What can hang from each mark
vema: deti somer zotovuk
deti: dakot vema
dakot: deti kuli
somer: vema
zotovuk: dakot
gudob: kuli
roru: kuli
kuli: dakot gudob roru

Known rows, with every way that one mark hangs from another
zotovuk{dakot{deti{vema} kuli{gudob}}}: 18 7 -3 9 -46 -11 0 21 -24 -23 29 16 -20 -7 -32 1 -18 6 14 5 -19 -5 -53
deti{dakot vema{somer zotovuk}}: 42 -42 -7 13 8 9 8 22 4 2 15 -17 -5 3 -1 -42 -21 -18 14 -30 23 11 -10
gudob{kuli{dakot roru}}: 0 -5 -19 11 -23 -2 10 13 22 29 -32 10 -19 6 33 14 26 -17 14 2 -44 -74 10
roru{kuli}: 26 -8 3 -5 -20 1 13 19 6 10 -24 18 -9 12 -19 -1 9 -34 5 6 -32 -12 -34
roru{kuli{dakot{deti{vema}} gudob}}: -3 32 5 -1 -33 -24 16 11 5 0 -4 28 -16 -11 14 50 -10 -5 3 -3 -19 17 -51
deti{dakot{kuli} vema{somer zotovuk}}: 35 -46 -3 17 4 7 15 20 -1 1 -3 -7 -8 -4 0 -46 -44 -16 17 -30 19 -2 -15
dakot{kuli}: 13 -22 -7 12 -29 2 11 15 -1 -4 -19 17 -10 -1 -29 -18 -4 -24 15 7 -35 -47 -27
roru{kuli{dakot gudob}}: 1 -8 1 -1 -30 -15 17 14 2 -16 -28 38 -12 11 3 24 4 -30 -10 17 -47 -26 -58
gudob{kuli{dakot{deti{vema}}}}: -9 29 -11 6 -24 -7 -5 10 23 15 -10 -10 -19 -14 25 34 7 11 26 -7 -16 -17 -8
kuli{dakot gudob roru}: 3 -10 -15 13 -37 -13 21 11 5 7 -2 37 -16 4 10 20 19 -25 0 7 -47 -58 -24
dakot{deti{vema}}: 17 25 -6 6 -30 -5 2 13 9 19 22 -3 -14 -15 -19 10 6 -4 25 -14 -4 13 -19
zotovuk{dakot{deti{vema{somer}}}}: 33 7 -1 13 -25 1 -20 20 -5 21 35 -16 -6 -11 -10 -17 -28 1 16 6 -5 21 -12
kuli{dakot{deti} gudob roru}: -6 13 -8 11 -42 -17 8 9 6 6 19 32 -16 -12 13 29 2 -6 5 14 -40 -31 -20
deti{vema{somer zotovuk}}: 35 -17 -8 14 12 6 -4 22 3 18 1 -5 -4 3 9 -16 -24 -32 26 -30 5 -10 -11
vema{somer zotovuk}: 28 -32 -3 13 12 17 -14 23 2 2 0 -1 1 5 2 -31 -28 -37 16 -3 -16 -28 -14
vema{deti{dakot} somer}: 35 -54 -1 15 -24 19 0 15 4 -15 -4 -6 -6 15 -15 -58 -2 -22 4 28 9 1 -15
somer{vema}: 25 -40 -12 23 -28 8 -9 25 7 2 -3 8 -2 1 -22 -13 0 -24 13 -1 -12 -30 -20
gudob{kuli}: 20 -10 -16 6 -14 15 -3 20 10 -10 -23 0 -16 8 -7 -5 22 -16 18 11 -32 -54 -21
roru{kuli{dakot{deti}}}: -8 18 11 -6 -30 -14 -2 8 16 17 -14 12 -7 -5 8 21 -12 -11 3 15 -35 10 -24
deti{dakot{kuli}}: 20 -45 -3 11 -34 4 25 14 2 -19 -6 7 -12 -1 -38 -44 -2 -11 4 7 -17 -23 -28
gudob{kuli{dakot{deti}}}: -16 14 -7 6 -24 0 -16 9 21 -1 -11 -5 -12 -9 20 18 2 6 17 20 -36 -35 -9

Rows
24 6 -1 12 8 4 -17 20 4 19 22 -12 -5 -15 14 -5 -42 -12 31 -22 11 16 -9 : dakot{deti{vema{somer zotovuk}}}
-7 19 -12 9 -28 -4 -5 10 26 30 -12 6 -18 -12 37 27 6 3 18 11 -36 -47 13 : gudob{kuli{dakot{deti} roru}}
19 -19 -13 17 -37 -6 26 17 -10 -7 -10 48 -19 -4 -12 5 -1 -29 8 6 -39 -68 -34 : dakot{kuli{gudob roru}}
28 -60 2 17 -29 15 7 13 -2 -20 -22 5 -9 8 -13 -61 -23 -19 6 29 7 -14 -18 : vema{deti{dakot{kuli}} somer}
30 -46 -7 19 -51 2 32 17 -11 -29 -9 38 -26 17 -17 -31 14 -21 1 16 -7 -37 -28 : vema{deti{dakot{kuli{gudob roru}}}}
12 6 -9 16 -40 -8 15 15 -7 -8 12 42 -20 -22 -9 14 -22 -7 13 15 -33 -38 -32 : dakot{deti kuli{gudob roru}}
-2 34 -15 13 -26 -14 8 11 26 45 -9 1 -24 -15 41 42 11 7 27 -16 -17 -28 17 : gudob{kuli{dakot{deti{vema}} roru}}
13 -4 3 8 -43 0 -15 18 -12 -4 21 0 -9 -2 -36 -28 -21 1 14 23 -35 -15 -23 : zotovuk{dakot{deti kuli}}
38 -40 1 11 2 16 -29 30 -12 2 17 -14 2 23 -9 -52 -27 -32 12 5 -25 -26 -12 : vema{somer zotovuk{dakot}}
43 -24 -3 13 3 9 -18 29 -10 19 19 -17 -4 19 -3 -35 -21 -27 21 -21 -5 -9 -11 : deti{vema{somer zotovuk{dakot}}}
38 -75 0 23 -19 20 -15 31 4 -20 2 -10 -5 35 -16 -56 3 -26 12 -16 30 -1 -6 : somer{vema{deti{dakot} zotovuk}}
18 2 2 16 3 2 -9 18 -2 15 4 -2 -6 -21 14 -9 -65 -9 32 -22 9 3 -12 : dakot{deti{vema{somer zotovuk}} kuli}
33 -65 6 27 -29 17 -35 38 -18 -12 -11 1 -6 42 -16 -54 -20 -30 21 -5 0 -34 -9 : somer{vema{deti zotovuk{dakot{kuli}}}}
28 -37 -6 11 -9 1 25 20 0 -6 2 -6 -16 7 -21 -37 -10 -14 19 -43 11 -7 -18 : deti{dakot{kuli} vema{zotovuk}}
21 2 -1 13 -47 -7 -4 19 -7 26 21 10 -14 -3 -20 -20 -15 -3 14 14 -37 -25 0 : zotovuk{dakot{deti kuli{roru}}}
30 -31 3 19 -20 10 -47 35 -7 -1 41 -15 3 13 -18 -29 -31 -6 19 -7 -5 1 -8 : somer{vema{zotovuk{dakot{deti}}}}
30 -17 7 11 -2 14 -42 27 -8 0 39 -19 3 6 -4 -40 -46 -11 17 13 -16 2 -10 : vema{somer zotovuk{dakot{deti}}}
-9 25 -5 7 -32 -18 3 6 16 26 12 -4 -12 -14 2 23 4 1 20 -11 -15 6 -10 : kuli{dakot{deti{vema}}}
31 -37 2 15 2 24 -22 23 0 -2 -13 -2 -4 26 7 -41 -14 -44 21 5 0 -23 -9 : vema{deti somer zotovuk}
-12 10 -3 8 -37 -11 -2 9 4 -24 18 20 -10 -12 -5 21 -4 -3 1 24 -38 -19 -43 : kuli{dakot{deti} gudob}
9 16 -4 10 -33 -10 11 12 1 14 3 7 -15 -22 -19 7 -17 -1 26 -11 -8 -2 -21 : dakot{deti{vema} kuli}
11 8 -5 14 -37 -6 11 13 5 25 4 21 -15 -20 -7 0 -17 -8 20 6 -28 -28 -2 : dakot{deti kuli{roru}}
